Each row comes from the steps of one path. Every step used is in the known rows, and no mark comes twice. Write the path behind each row, first mark first.
In the rows, 128 means zero.
Known rows
tuko -> tosura -> kode -> kuvid -> mogad -> sanu -> limi: [186 187 172 113 118 158 100 116 104 131 128 123 102  94 155 163 143 106
 108 143]
limi -> sanu: [138 114  84 156 146 157 127 121 109 125 137 147  90 202 176 127 104 107
  72 189]
tuko -> tosura: [157 132 137 120 153 185 107  99 115 135 147 132 108 164 197 131 112  66
 107 151]
limi -> mogad -> sanu -> tuko -> tosura -> kode -> kuvid -> zava: [186 143 148 136 118  98  89 131  84 147 120 103  91  63 147 149 140 127
 143 149]
limi -> mogad -> sanu -> tuko: [162 105  87 140 137  88 109 140  77 124 117 124  88 131 149 134 125 115
 127 164]
kuvid -> zava: [102 103 116 113 128 176 141 126 149 120 100 127 107 175 158  94 103  65
  74 117]
kuvid -> meli: [116 132 101 107 170 170 149 105 151  97 123 136 120 201 185  72  86  74
  72 120]
mogad -> sanu -> tosura -> kode -> tuko: [187 191 130 107 110 133  82 142 114 144 163 125 106 142 176 184 105 136
 103 172]
zava -> mogad: [ 84  77  79 127 141 154 152 120 136  86 130 162 138 169 142  85 143  99
  83  87]
limi -> mogad -> sanu -> kuvid -> meli: [111 108 110 144 151  71 137 147 112  99  91 148 118 149 120  96 105 118
  94 155]
tuko -> tosura -> kode -> kuvid -> meli: [185 187 191 129 144 180 112  89 140 134 157 133 136 105 184 119 120  96
 116 129]
kode -> tuko: [153 113 124  99 131 173 148 130 143  74 137 148 120 208 169 124 119  93
 118 135]
tuko -> tosura -> kode -> kuvid -> zava -> mogad -> sanu -> limi: [165 162 172 110 128 155  95 116 117 134 137 116 111  86 157 159 148 107
 100 130]
limi -> sanu -> tosura: [140 141 105 147 145 168  85 111  93 146 157 124  73 166 185 157 112 108
  77 211]
limi -> mogad -> sanu: [146  87  85 131 137 101 135 142  96 106  94 137 108 159 142 113 115 104
 112 161]
zava -> mogad -> sanu: [103  99  52 113 129 121 134 147 122 106 128 150 126 178 153 114 123 127
  69  97]
mogad -> sanu -> tosura -> kode -> kuvid -> zava: [171 197 140 119 104 135  83 143 129 161 139 117 110 110 164 162 100 130
  81 151]
tosura -> kode -> kuvid -> zava: [157 160 180 155 105 162 149 118 171 118 125 156 152 103 129  95 124 106
  95 109]
kode -> kuvid -> meli: [139 147 130 124 154 170 157 113 171  87 115 147 140 169 168  63  98  92
  73  99]
sanu -> tuko -> tosura -> kode -> kuvid -> meli: [199 202 176 143 146 157  79  89 113 155 185 115 101  79 192 143 131 109
 130 133]

Write each row's path
[137 144 127 111 117 144 101 139 129 134 123 110 103 101 164 128 135 123
  86  79]
kode -> kuvid -> zava -> mogad -> sanu -> tuko -> tosura
[185 191 169 120 104 158 103 117 115 144 135 127 119  94 165 147 131 121
 116 120]
tuko -> tosura -> kode -> kuvid -> mogad -> sanu
[158 187 107 104  92 126  87 135  75 153 127 109  72 104 158 165 135 133
 112 113]
kuvid -> mogad -> sanu -> tuko -> tosura -> kode
[102 147 107 141 123  92 121 171 142 134 105 155 114 177 133 126  80 121
  47 141]
mogad -> sanu -> kuvid -> zava
[178 151 166 131 114 161 147 119 151  93 159 161 146 150 147 129 132 113
 130 139]
tosura -> kode -> tuko
[175 131 136 116 121 107 102 134  90 115 125 120 106 110 142 157 136 126
 145 177]
limi -> mogad -> sanu -> tosura -> kode -> tuko
[149 109 102 123 137 110 101 133  85 124 110 120  94 130 150 138 121 105
 117 177]
limi -> mogad -> sanu -> tosura
[ 35 100 137 155 133 115 146 143 161 100 106 170 138 142  94  81 127 105
  55  95]
sanu -> kuvid -> zava -> mogad
[179 162 174 139 137 178 106  90 122 145 167 140 127 120 180 139 124  86
 124 154]
tuko -> tosura -> kode
[120 141 117 104 113 131  88 132 109 156 139 101  93  96 160 149 138 122
  94  94]
kuvid -> zava -> mogad -> sanu -> tuko -> tosura -> kode
[125  64 117 129 174 142 146 112  96  65  90 140  90 158 121 118 151  46
 105 193]
sanu -> limi -> mogad
[196 180 161 154 139 156  73  92  96 165 193 125  94  91 188 162 136 101
 138 155]
sanu -> tuko -> tosura -> kode
[183 183 140 157 117 149  75 109  72 160 164 112  62  91 174 169 148 141
 116 165]
limi -> sanu -> tuko -> tosura -> kode -> kuvid -> mogad
[106 121  94  92 123 137  88 138 106 149 127  96  81 123 172 144 129 112
  84  93]
kuvid -> zava -> mogad -> sanu -> tuko -> tosura
[158 172 151 148  96 124 119 135 144 136 143 138 135  75 131 122 139 145
  97  91]
tosura -> kode -> kuvid -> zava -> mogad -> sanu -> tuko
[157 159 108 131 119 113  92 133 105 140 167 132 117  91 159 150 149 154
 104  96]
zava -> mogad -> sanu -> tuko -> tosura -> kode -> kuvid
[178 197 147 149  84 125 124 134 128 128 133 147 126  82 125 127 139 146
 109 102]
tosura -> kode -> kuvid -> mogad -> sanu -> tuko
[164 178 119 110  99 141 104 141 105 128 110 119  89 113 158 137 132 130
  98  93]
kode -> kuvid -> mogad -> sanu -> tuko -> tosura
[ 78  96  75  93 119 137 130 150 133 120  99 119 107 162 149 110 117 106
  61  85]
kuvid -> zava -> mogad -> sanu
[177 164 169 172 113 157 154 112 167 109 144 176 165 116 132  95 126 112
 103 123]
tosura -> kode -> kuvid
[ 77  89  79  85 133 139 126 148 123 107  92 114  90 163 140 125 129  91
  55 107]
kuvid -> zava -> mogad -> sanu -> limi
[164 183 147 141  85 136 145 135 142 115 114 157 142 105 120 110 132 139
  96  99]
tosura -> kode -> kuvid -> mogad -> sanu
[167 172 170 141 124 152  78 100 109 157 175 113  99  53 167 150 158 117
 130 106]
sanu -> tuko -> tosura -> kode -> kuvid -> zava -> mogad
[189 169 132 168 142 149  68 100  72 172 190 119  65 120 195 178 129 125
 114 202]
limi -> sanu -> tuko -> tosura -> kode
[ 61 105 112 170 137 115 126 141 123 120 120 155 100 161 120 112 122 128
  48 154]
limi -> sanu -> kuvid -> zava -> mogad
[119  95 111 160 139  69 136 152 107 103  93 160 121 146 109 108 115 118
 100 165]
limi -> mogad -> sanu -> kuvid
[174 178 187 129 112 178 115 101 124 131 137 135 126  87 156 128 144 103
 124 115]
tuko -> tosura -> kode -> kuvid -> mogad
